Every row comes from one small tree of marks. The marks that hang from a mark follow it in brackets, in the order of their numbers. Every link used is in the known rows. Which tree was each row made from?
Known rows:
Z45(Z196 Z460(Z17 Z488(Z798))): [-16  13 -28 -15  10 -13  -8  52  29 -10  -5   0 -20 -14   5  -8  -8   1
  23  -4  -1  -7  19  14  -2 -37 -12  -5  12   3  -6   5   0 -21  10  25
 -15   6  -4   9 -26  -1]
Z488(Z460 Z798(Z326) Z823): [ -3   9 -14  -6   1   9  -7  11  -7   9 -12   7  -4  -1  -9 -10  -4   1
  14  11   5   3  -4  21   0 -40   4 -12 -23  -1   4  10  -4 -46 -10   5
   1  -7  -4 -15 -17  -8]
Z919(Z45 Z326(Z798)): [ -3  10 -13  17   0   6  -8 -23 -28  -8   5   6   3  -3  -8 -27  -6  18
  -7 -15  -8 -16 -10 -11   8  -3  -1   3   6  11 -13  -3  -4  -6 -12   7
  -6  17   0 -13  -1  -7]
Z798(Z488(Z823)): [-10  -3  -1  -2  -4  -2  -3  23   7   9  -8   3  -1   6  -7  -8 -16  -9
  15   1   0  -4  -3   9  -8  -7  13  -5  -3   1   7   8  -1   3   5   7
   4   7 -21 -14   2 -10]
Z798(Z488): [ -3  -1   3   2   0  -5  -8  21   9   5  -5   1  -1  -3   0   0 -10  -7
   7  -5  -3   4  -4   8  -5   4  -2  -4   3   1   6   5   3   8   9  17
  -4   5 -10  -9   5  -5]
Z488(Z460(Z17) Z798(Z326) Z823): [  0  14 -21 -12   2   5  -1  12  -5  11  -7   7  -8  -2  -8 -15 -10   7
  14  13   8   6   0  23   4 -52  -5 -16 -23   3   0   7  -8 -32  -5  -1
   0   1   1  -7 -19  -4]
Z798(Z488(Z460 Z823)): [ -5   1  -2  -3  -3  -4  -9  28  -5  11 -13   2  -4   7   1  -8  -8  -7
  10   7  -3  -2  -8  17  -5 -12  17  -3 -11   3  13   9  -6 -19   0  20
  -2   3  -7 -10  -4 -11]
Z17(Z196 Z460(Z45 Z488(Z823))): [ -5   9 -21  -3  -5   3 -15  24  -3  -5   3   0   2   6 -10   0   9   0
   3  32  -6 -24  -8  25 -10 -21  21   2   9  -6  -7  -6  -7 -52  12   3
  -1  -6  -7  -9 -21 -17]
Z326(Z798(Z488(Z823))): [-18   2   0   1  -5   3   2  25  -1   3   1   4   7   7  -6 -20 -19  -2
  -1  -7   1 -11  -1   5  -8  -2   3  -6  -3   5   7  11  -4  -3  -3  25
   1  28 -22 -24  -8 -17]
Z326(Z798(Z488(Z460(Z17)))): [ -3  12  -5  -1   1  -4   2  32  -6   6   2   0   0   1   4 -16 -10   6
 -11  -5  -2   0  -2  11   1  -9 -10  -4  -2  10   8   8 -10  -3  -3  40
 -12  27   3  -7 -11 -12]
Z919(Z326): [  4   6  -8   8   0  -4  -8 -10 -14  -4  -8   2   3  -8  -7 -10  -1   1
  -6  -3  -3  -6  -6  -3   4  11  -4   0   1  -3 -10  -1   1   7  -1   3
  -6  -8   7  -6   1   8]
Z798(Z326 Z488(Z460(Z45))): [  5  12   0  13   2  -3   7  35   5  13  -9   7   6  -7  -1  17   9  -2
   4  -6  -9   9 -23  25   4 -20  -1 -11  -4  -1  10  11  -3 -31  17  15
  -9  -3 -11 -20  -1 -14]
Z45(Z196 Z460(Z17 Z488)): [-11  11 -24 -13   7 -17   0  53  22  -8  -4  -1 -17  -8   9  -1   0   0
  22  -7  -6 -10  12   8   1 -27  -8   0  14   1  -1   1  -3 -12  15  21
 -14  10   1  13 -21   1]
Z17(Z196 Z460): [  4   7 -14  -4  -4   6 -22  -2 -18  -4  -1  -1  -6  -7  -7  -3   1   0
   7  23  -2 -15   3  12  -3   3  -1   1   4 -13  -7  -8  -3 -29  13   3
  -4  -8  10  -4 -12   4]
Z919(Z45(Z460(Z17 Z488)) Z326): [  2  15 -40  13   5 -13 -16   5  -3  -7  -2   1 -18  -3  -2  -9  -3  14
  18  -8 -15 -10 -12   6  11 -21   6   1  11  12 -10  -9  -9 -10   2 -10
 -10   8  16   3  -5  -2]
Z488(Z460): [  5   4  -2  -3   0  -2  -6   7 -10   4  -5  -1  -4   4   5   0   8   1
  -6   5  -3   1  -7  10   5  -6   6   3  -8   1   5   1  -6 -20  -6  13
  -6  -5  15   6  -5  -3]
Z798(Z326 Z488): [  6   4  -8   8   2  -2  -1  20  11  10  -7   7   1 -11  -5  11  -7  -3
  17  -9  -4  11 -14  11  -1  -4 -14 -12  -4  -8  10   7   3  -1  14  13
  -3   0 -11 -17   4  -3]
Z17(Z460): [  2   5  -5   8   1   4 -14 -10  -6   1  -3  -4   2   2  -8 -10   0  -1
   8  10  -9  -5   3   7   2  -5   5   5   1  -5  -2  -4   1 -18   1   1
  -8  -8   7   4  -6  -1]
Z326(Z798(Z488)): [-11   4   2   5  -2  -1  -3  24   1   0   1   2   5  -1  -2 -11 -14   1
  -8 -12  -1  -3  -2   3  -6   6  -9  -4   1   5   6   9  -1   4   0  33
  -6  25 -13 -18  -5 -13]
Z45(Z460): [ -8   5  -8   6  -5  -7  -1  18   1  -1  -9  -2  -8  -3   4   5   2  -7
  13  -9  -4  -4   5   8   5  -5   4  -2   5   2   5   3  -5 -16   8 -10
  -3   3   7  -6  -7  -2]
Z798(Z326 Z488(Z823)): [ -1   2 -10   2  -3   0   4  25   8  12 -10   9   1  -3  -9   3 -12  -5
  24  -4   0   2 -13  14  -4 -15  -1 -14 -10  -6  10   9   1  -7  13   2
   5   5 -23 -24   2  -8]
Z798(Z326 Z488(Z460(Z45) Z823)): [ -2  10  -2   7  -3   0  10  40   3  17 -11   9   7   0  -6   9   3  -6
  12  -1  -7   3 -23  28   1 -32  13 -12 -10   1  12  13  -6 -37  14   7
  -2   1 -22 -26  -3 -18]
Z17(Z460(Z45 Z488(Z798 Z823))): [-14  10 -13   7   4   6 -17  19  14  -1   4  -1   5   9 -16 -10   3  -3
   2  21  -8 -10  -2  26  -8 -36  24   0   1   4  -6   3   0 -52  -6   7
  -7  -8 -16  -6 -21 -22]
Z460(Z17(Z196) Z45): [ -1  10  -6  -6  -3   0  17  16   2  -1  12   3  -1 -10   1   4   8   5
 -11  12   5  -8   2  13  -1 -23  -6  -9  14   3 -14  -4 -12  -8  27 -17
   0  10  -5  -7  -6  -2]
Z460(Z17 Z45(Z196) Z488(Z798)): [-14  13 -11 -10  14  -4   5  45  36  -8  12   3  -3  -8  -1  -8   1   6
  -6   4   0  -3   7  16  -7 -46  -9  -5  14   9 -16   5   2 -18  10  24
 -14   4 -24   6 -20 -13]
Z488(Z460 Z823): [ -2   2  -4  -8  -5   2  -1  10 -18   7  -8   0  -3  12   1  -9   1   1
   3  13  -1  -7  -5  11   0 -17  21   1 -14   2   8   4  -9 -27  -9   4
   3   0   3  -2  -9  -8]
Z460(Z45): [ -7   4  12  11  -1   2  14   9   5   2   5   2  11   0   0   7  12  -1
 -12  -2  -3  -3  -6   8   2 -12   8  -2  10   6  -6   3  -3 -11   9 -13
  -3   1 -14  -8   1 -10]

Write each row's tree:
[ -5  11 -30  -2   2 -17  -2  33  18  -4   0  -5 -17   1   6   7   1   3
  14   0  -6  -1   1  12   3 -16   0  -2   6   5   4  -3  -7 -13   4   4
  -7   8  14   8 -16  -4] -> Z45(Z460(Z17 Z488))
[  6  10 -17  -5   0  -4   6  34   2  17 -10   7  -6  -3  -4  -3  -8   0
  22   4  -2   7 -14  23   3 -33  -2 -14 -16  -1  12   7  -8 -16  11   8
  -2   7  -4 -13  -5  -6] -> Z798(Z326 Z488(Z460(Z17) Z823))
[ -7   4 -12  -3   0  10  -3   7   4   5  -5   9  -2  -5 -15 -10 -13   1
  18   4   8   2   0  14  -3 -33  -3 -15 -15  -2  -2  10   1 -24  -3 -10
   8  -2 -18 -18 -11  -5] -> Z488(Z798(Z326) Z823)
[ -9  10 -38 -17  -6 -13  -6  40   6  -5  -1  -1 -21  -1   4   2  -3   2
  23  14   2 -15   4  19  -5 -23   8  -6   4  -1   2  -4 -12 -27  13  -5
   5  12   7  -3 -23  -5] -> Z45(Z460(Z17(Z196) Z488(Z823)))
[ -8  11 -11   6   3   6  -4  -6 -20 -13  -1   9   4 -11  -6 -34  -9  17
   0 -23  -9 -25  -1 -14   6 -12  -9   4  14   6 -18   0  -1  -8   0  23
 -11  17 -13 -10  -4  -3] -> Z919(Z45(Z196) Z326(Z798))
[-12   1 -20  -9   4   0 -19  19  16  -4   3   1  -7   8  -7  -8 -11   0
   7  16   4  -3  -1  13 -12 -21  13  -3  -7   4   0   3   2 -23 -16  14
   4  -2 -11  -2 -17 -15] -> Z460(Z488(Z798 Z823))
[-12   5  -2  -1  -4   1  -4  29  -9   7  -4   2   4   9   0 -20 -12   0
  -5  -3  -1 -10  -4  12  -6  -8   9  -3  -9   8  12  11  -8 -19  -8  36
  -5  23  -9 -19 -12 -19] -> Z326(Z798(Z488(Z460 Z823)))
[  6   7  -4  -2   4  -8  -4  28   1  11  -4   0 -10  -2   6  -6  -6  -1
   4   3  -4   8  -6  16   3 -12  -3  -5  -4   6   7   3  -6   1   5  23
 -11   7   8   2  -3  -3] -> Z798(Z488(Z460(Z17)))
[-14  10 -16  -5   6  -1   3  30  27   0  15   2  -1   8  -7  -8  -2   4
  -5  17   3  -2  -1  23  -8 -49  12  -9   1  14  -9   3  -7 -23  -2  -1
  -1  11 -18  -4 -18 -21] -> Z460(Z17 Z45 Z488(Z798 Z823))
[-10   9  -7  -7  -3  -1   4  29  -7   8   0   2   0   8   0 -24 -16   4
  -5   0   1  -7  -1  12  -3 -19   2  -5  -8  11   8   9 -12  -9  -3  34
  -6  30  -5 -13 -13 -16] -> Z326(Z798(Z488(Z460(Z17) Z823)))
[  6  12 -10   0   6   5 -12   8  -5   5  -9   5  -6  -9  -5   0   0   4
   3   6   3  12  -6  19   5 -27 -12  -9 -18  -3   3   8  -1 -39  -6  14
  -7 -13   7  -6 -14  -3] -> Z488(Z460 Z798(Z326))
[ -2  11 -15   1   7  -9  14  29  23  -1  15  -2   0   4   3   9  11   7
 -11   8  -5   1  -8  14  -1 -28   5  -1  10  11  -5  -5  -6  -7   6   3
  -7   9  -7   6  -8 -15] -> Z460(Z17 Z45 Z488)
[ -8   4   7   1  -5   4  12  18  -9   8  -3   2   8  12   0  -2  13  -2
  -8  10  -4  -9  -9  18   2 -31  28   0  -6   8   2   7 -12 -39  -1  -4
   0   1  -7 -10  -7 -17] -> Z488(Z460(Z45) Z823)
[ -6   6 -29  -5   5   2 -13  19  16  -1   0   6  -5   2 -12   1  -9   2
  16  11   4   2  -9  18  -8 -29   3  -9 -13  -3   3   5   4 -31 -11  12
   4  -4 -13  -9 -17 -13] -> Z460(Z488(Z798(Z326) Z823))
[-11  10   9  10  -1   0   4  33  -4   4   2   1  11   3   3  -5   0   1
 -23  -9  -7  -5  -9  15  -1  -7   3  -4   3  10   7  12  -8 -22   2  35
 -12  20 -11 -20  -9 -23] -> Z326(Z798(Z488(Z460(Z45))))
[ -5  13 -19   2   3   6 -29  21   5 -10   7  -1  -2  -6 -10   3   6   1
  -3  28  -4 -14  -4  29 -10 -22   6  -2  10  -4 -12  -3   0 -54  11  14
  -9  -9  -4  -7 -24 -13] -> Z17(Z196 Z460(Z45 Z488(Z798)))
[ -8   6 -35  -1   0  -7  -5  19   7  -1   5   1 -21  10   3  -7  -5  12
  30   0 -11 -11  -7   9   4 -41  21   0   5  17   0  -5 -13 -24   1 -17
   3  18   3   5  -9 -13] -> Z919(Z45(Z460(Z17 Z488(Z823))))
[ -2  13 -36 -12  -1 -16  -8  36   8  -8   1  -2 -21  -7   7  10   1   4
  12   9   0  -8   3  16  -2 -14  -6  -5  11  -4   0  -6 -10 -21  17   4
  -4   8  16   3 -20   0] -> Z45(Z460(Z17(Z196) Z488))
[ -9  10   7  -6   4  -1  27  26  15  -1   6   4   4 -10   2  -7   7   3
  -4  -5  -1  -9   9   5   3 -39  -9  -3  16   6 -14   2  -4   1  23   0
 -10  11 -21   1  -5  -4] -> Z460(Z17 Z45(Z196))
[ -1   6 -13 -17  -5  -3  -7  33 -10  10  -6   3 -12  -1   2  -9 -12  -3
  11  18   4  -7  -5  23  -7 -20   5  -8  -6  -1   6   3 -13 -14  15  12
   0  11  -1  -8  -9  -4] -> Z798(Z488(Z460(Z17(Z196)) Z823))
[  0  11  -3   5  -6   7  -7   6 -13  -3   3   0   4  -7  -8   2  12  -1
  -4  20  -5 -17  -2  18  -2 -11   5  -1  13  -9 -12  -5  -6 -41  23  -8
  -5  -6  -4 -10 -11  -6] -> Z17(Z196 Z460(Z45))
[-12  14 -18  25  -3  -4 -15   9 -16  -4  -6   5  -6  -7  -7 -21 -15   8
  12 -28 -16 -16 -10   2   9  -6   2  -3  12  14  -5   5  -6 -14   4   9
 -13  21  -4 -25  -3 -11] -> Z919(Z45(Z460) Z326(Z798(Z488)))
[  7  10 -30  -6   0  -1 -32  14  -6  -9   2  -3  -7  -2  -4   5   3   6
   9  30  -4 -15  -5  16  -8   2   2   5   5 -13  -4 -12   0 -36   9  20
  -6  -9  12   4 -18  -3] -> Z17(Z196 Z460(Z488))
[-13   8  -9  -1   2   1  -4  35  13  -4  -2   0   8   7  -9  -9   7  -2
  12  14 -13 -21  -1  17  -6 -32  22   8  10  -2  -7   0   2 -45   9  20
 -10  -5 -23   0 -20 -19] -> Z17(Z460(Z45(Z196) Z488(Z823)))
[-10  10   2 -14  -1  -1  23  35   0   6  -3   4   1   3   4 -17   9   2
   0   7  -1 -14   5  15   4 -50  14  -2   1   8  -5   6 -13 -29  12   7
  -6   9 -13   1 -14 -10] -> Z488(Z460(Z17 Z45(Z196)) Z823)
[  8  16  -5   8   3  -6  14  36   8  16  -4   6   1 -10   2  12   6   1
   5  -3  -7  12 -19  26   7 -35  -8 -14  -5   3   8   7  -7 -19  22  10
 -12   4  -5 -13  -2 -11] -> Z798(Z326 Z488(Z460(Z17 Z45)))
[-16   8   7   4  -5   2   8  37  -6   7   0   3  11   9  -1 -14  -3  -1
 -14  -4  -4 -10  -7  17  -4 -19  15  -5  -2  12   9  14 -11 -28  -1  30
  -5  25 -20 -24 -11 -27] -> Z326(Z798(Z488(Z460(Z45) Z823)))
[  2  14 -26  15  -1  -7  -7  -9 -12  -4  -5   3 -16  -8  -4 -17  -5  11
  21 -14 -11 -11  -4   1  16 -23   1  -3  11  12 -12  -6 -10  -7   9 -25
  -9   9  14  -2  -1   4] -> Z919(Z45(Z460(Z17)) Z326)
[ -7   8   2   3   0  -1  -6  26  -7   4  -2   0   3   2   3 -12  -7   2
 -11  -7  -3  -3  -6  10  -2   3  -3  -1  -4   5  11  10  -5 -13  -4  44
 -10  20  -4 -13 -10 -14] -> Z326(Z798(Z488(Z460)))
[ -1   6  -8   4   6   1 -10  -9 -14  -9  -8   9  -3 -12  -5 -25  -5  10
  16 -16 -11 -18  -5 -10   7 -12  -1   4  13   2 -18  -5   2  -6   7   6
  -9  -1 -12   0   4   6] -> Z919(Z45(Z196) Z326)
[ -8  11 -10  -9  10 -10  17  44  32  -6   9   2  -1  -5   5   3   9   6
  -4   1  -6  -8   0  11  -4 -35  -4   1  17   6 -10  -1  -1  -7  17  20
 -10   8 -18  10 -13 -12] -> Z460(Z17 Z45(Z196) Z488)
[ -2  12 -20   2   0   1 -19  18  -2  -8   5  -2   1  -2  -6  10  14   2
  -3  27  -7 -17  -9  22  -7 -10  11   3  13  -8  -7  -9  -4 -47  16  10
  -7  -9   0  -5 -19 -13] -> Z17(Z196 Z460(Z45 Z488))
[ -9   9   9   7   3   5   3  15   3  -2  -4   0  11  -6  -8 -10  11  -3
   4   2 -12 -14   7  10   3 -23   6   5  15  -3 -11   3   1 -32  16   9
 -14  -7 -16  -2 -11  -7] -> Z17(Z460(Z45(Z196)))
[ -2   9 -20  20  -1  -5 -14 -12 -19  -6  -9   4 -11  -6  -4 -12  -3   8
  19 -18 -15 -14  -8   0  13 -12  10   1  10   9  -9  -3  -6 -18   4 -19
  -6   1   9  -8   2   1] -> Z919(Z45(Z460) Z326)
[ 10  11 -16 -16   0  -4  -3  12 -17   2   1   0 -12  -5   8  -2   5   8
  -4  18   5  -4  -1  13   2 -15  -6  -3  -4  -2  -3  -5 -13 -18  10  11
  -4   3  22   7 -12   6] -> Z488(Z460(Z17(Z196)))
[ -8   4  -4  -9   0   7 -15  10  -8   5  -6   2  -6   7  -5 -18  -6   0
   2  15   5  -2   4  17  -3 -34  15  -5 -16   6   1  10  -5 -36 -17   8
   1  -5  -2  -5 -17  -8] -> Z488(Z460 Z798 Z823)
[ -8  12 -30   7   6 -11 -20  20  -3 -14 -14   5 -14 -10   1 -13  -1   9
  27 -16 -18 -20  -8   0   7 -19   6   6  18   4 -11  -4   0 -27   7  14
 -13  -1  -3   0  -9  -1] -> Z919(Z45(Z196 Z460(Z488)) Z326)
[ -6  11  -7   4   6  -2  -9  31  16  -7  -2  -2   8  -1  -5  -1  12  -1
   4   9 -16 -15  -2  15  -3 -23  10   8  15  -2  -7  -2   4 -36  11  24
 -16  -8 -13   5 -17 -14] -> Z17(Z460(Z45(Z196) Z488))
[-15  15 -15  13   0  -2  -6   8 -20 -14  -8   7  -4 -13  -4 -30  -8  12
  13 -30 -13 -27   5  -8  11 -16  -6   3  17   7 -13   3  -4 -23   7  17
 -13  20  -8 -15 -12  -3] -> Z919(Z45(Z196 Z460) Z326(Z798))
[ -1   4 -22  -1   1   0 -20  11   1  -1  -2  -4  -1  15 -10 -10  -1   0
  15  21  -8 -11  -4  13  -6 -13  19   7  -4  -4   3  -5   0 -33  -9  14
  -3  -5   2   5 -15 -12] -> Z17(Z460(Z488(Z823)))
[  7  18 -18  -5   8   2  -4  10   2   8  -3   5 -11 -11  -3  -5  -3  10
   4   7   4  15  -2  20   8 -39 -18 -14 -17   1  -2   6  -5 -26  -2   6
  -8  -3  13  -1 -16   1] -> Z488(Z460(Z17) Z798(Z326))
[-13  10 -17   4   4   4   2  28  24   0   6   7   5   3 -12   8   4   2
   4   7   0  -1 -13  24  -7 -43  10 -11  -6   4  -2   7   1 -44  -2   1
   3  -3 -28 -20 -16 -22] -> Z460(Z45 Z488(Z798(Z326) Z823))
[ -6  15   3  18   0  -5  -3  22 -17   0  -7   3  14  -5  -6 -15  -1   1
 -24 -12  -9  -9 -13  11   3   3   0  -3   5   7  -3   9  -5 -11  -1  36
 -17  11  -6 -26  -7 -14] -> Z919(Z326(Z798(Z488(Z460(Z45)))))
